Each row was made from one walk, in order. Every step used is in the known rows, and no mark comes twice. Write each row's walk.
Known rows:
todep > vogok: [  5  -8  10  12 -29  -3   8  -2 -27 -12   6  -4 -24  14   1  -5  20   1
   2]
fufi > vogok > poduk > katukap > todep: [ 14   2   3  14 -25 -12  -3  -2  -1 -14 -21 -11 -18   9  11   4   9  12
   1]
vogok > fufi: [ 33 -31   7   6 -15  -6   3   6   4  -6   7  -7 -19   2  -2   0   8  10
  13]
poduk > katukap > todep > vogok > fivo: [  9 -11  -3   9 -16 -11  -3  -3 -17   1 -22  -8 -29  24  -1   5  17  19
  -7]
fivo > vogok > todep > katukap: [ 11  -6   5  12 -15  -2   4  19 -31 -11 -13 -11 -17   6 -10   5  26  10
  14]
fufi > vogok > poduk: [ 12   2  10  17 -30  -6   7   0  -2 -20  -4  -9 -17   3  12   0   7   2
   9]
fivo > vogok > poduk: [ 13   8   6  18 -18  -3  18  25 -15 -15  -9  -6 -23  10   4   4  15   7
  10]
poduk > katukap > fufi > vogok: [  9 -13   1  -3 -22 -19  -7  -6 -10  -6 -13  -2 -13  18   1  -2  11  20
   2]
poduk > katukap: [ 10 -10  -3   6 -15  -5  -1  -5  -2   0 -12  -4 -17  17   7   3  14   3
  -1]
vogok > todep: [  8 -21   5  11 -16  -4  -2   3  -2  -1  -2 -18 -15  -1  -2   2  10   9
   5]
fufi > vogok > fivo: [ 12  -5  13  13 -30  -8  11  -4 -13  -8  -6  -8 -21  14   6   1   6  -1
   8]
katukap > fufi > vogok: [  5 -16  11  -3 -29 -23  -5  -3 -12 -12   4  -7 -13  10  -5  -8  10  25
  11]
vogok > todep > katukap: [  9 -22   0  11 -10   0  -6  -1 -10 -12  -1 -15 -16  -3  -6   2  22  12
  15]
fivo > vogok > todep > katukap > fufi: [ 10 -12   5   6 -14  -9   2  20 -32 -12 -10  -9 -16   8 -15   2  25  23
  17]
poduk > vogok: [  8 -10  10  25 -19  -6   3  -4  -2   0  -3  -7 -18  30  10   0   9   0
   8]
poduk > katukap > todep > vogok > fufi: [ 20 -20  -2   6 -16 -12  -9  -1 -14  -1 -19  -7 -24  17  -4   4  18  22
  -6]
fufi > vogok > todep > katukap: [ 10 -11  10  12 -27  -5  -7  -6 -18 -16  -8 -14 -11   0  -1   1  19   5
  13]
vogok > todep > katukap > poduk: [  7 -19  -3  16  -8  -8   0   0 -11 -23  -1 -15 -13  -2   1  -8  20  24
  14]

Write each row's walk:
[ 11  -6  -1  10 -19  -9  10   3 -19 -19  -4   1 -25  15   5  -3  14  19
   2]
todep > vogok > poduk > katukap > fufi
[ 12  -1   1  17 -21  -1  13   2 -17 -18  -7   0 -26  14  10   0  15   5
  -1]
todep > vogok > poduk > katukap
[ 13  -5  -8  14  -7  -8  -2   4  12  -9 -16 -11 -25   8  10   7   9  22
   0]
vogok > poduk > katukap > todep
[  9 -12   1   3 -15 -13  -4  -3 -14 -30   5  -3 -19   4  -3  -6  22  27
  23]
todep > katukap > fufi > vogok > poduk
[ 14   8  -1  15 -13  -8   8  23 -14  -9 -25  -8 -24  15   2   9  17  17
   3]
fivo > vogok > poduk > katukap > todep
[ 26 -24  11  10 -25  -4   8   4 -22 -12   7  -1 -24   9  -3  -4  15   7
   7]
todep > vogok > fufi
[  8 -11   7   3 -24 -21   0   2  -4 -19   3  -6 -16   6   1  -6   6  29
  13]
katukap > fufi > vogok > poduk
[ 16   9   1  16 -15  -3  16  23 -15 -11 -20  -2 -22  15   6   7  15   7
   6]
fivo > vogok > poduk > katukap
[  9  -9   7  15 -26 -12  -2  -5 -19 -25  -8 -14  -9   1   3  -7  17  14
  13]
fufi > vogok > todep > katukap > poduk
[  7 -28  -1   2  -8 -10 -10   1 -11 -13   3 -13 -15  -2 -12  -2  20  28
  17]
vogok > todep > katukap > fufi
[ 10 -17  10  26 -17  -6  -1   0  -1   3  -9 -14 -15  22   6   3   6   4
   7]
poduk > vogok > todep
[ 19 -25   7   8 -21 -15  -8   3 -17  -6  -3 -13 -28   9 -11   0  19  27
   1]
katukap > todep > vogok > fufi
[ 11 -17   6  26 -12  -3  -4  -2  -7  -6  -8 -12 -16  21   3   3  15   7
  15]
poduk > vogok > todep > katukap
[  5  -6   5  29 -16 -18  14  -1  -3 -19   0  -9 -13  27  19 -15   6  19
   7]
katukap > poduk > vogok
[  6 -12   4  31 -14 -17  11   1  -3 -17  -5 -15 -10  21  15 -13   4  23
   7]
katukap > poduk > vogok > todep
[ 15  -2  -6  15  -9  -2   8   4  11 -12 -10  -5 -21   8  15   5   7   8
   4]
vogok > poduk > katukap
[  8 -17  10   0 -25 -22   3  -2 -12 -10   1  -5 -20  15  -5  -5   6  26
  13]
katukap > fufi > vogok > fivo
[ 12 -11   9  28 -14  -5  14  -1  -2   2  -6  -6 -26  35  10   4   3   1
  10]
poduk > vogok > fivo
[ 10  -4   3  16 -14  -8  10  20 -32 -20 -12 -11 -14   7  -5  -3  25  19
  14]
fivo > vogok > todep > katukap > poduk
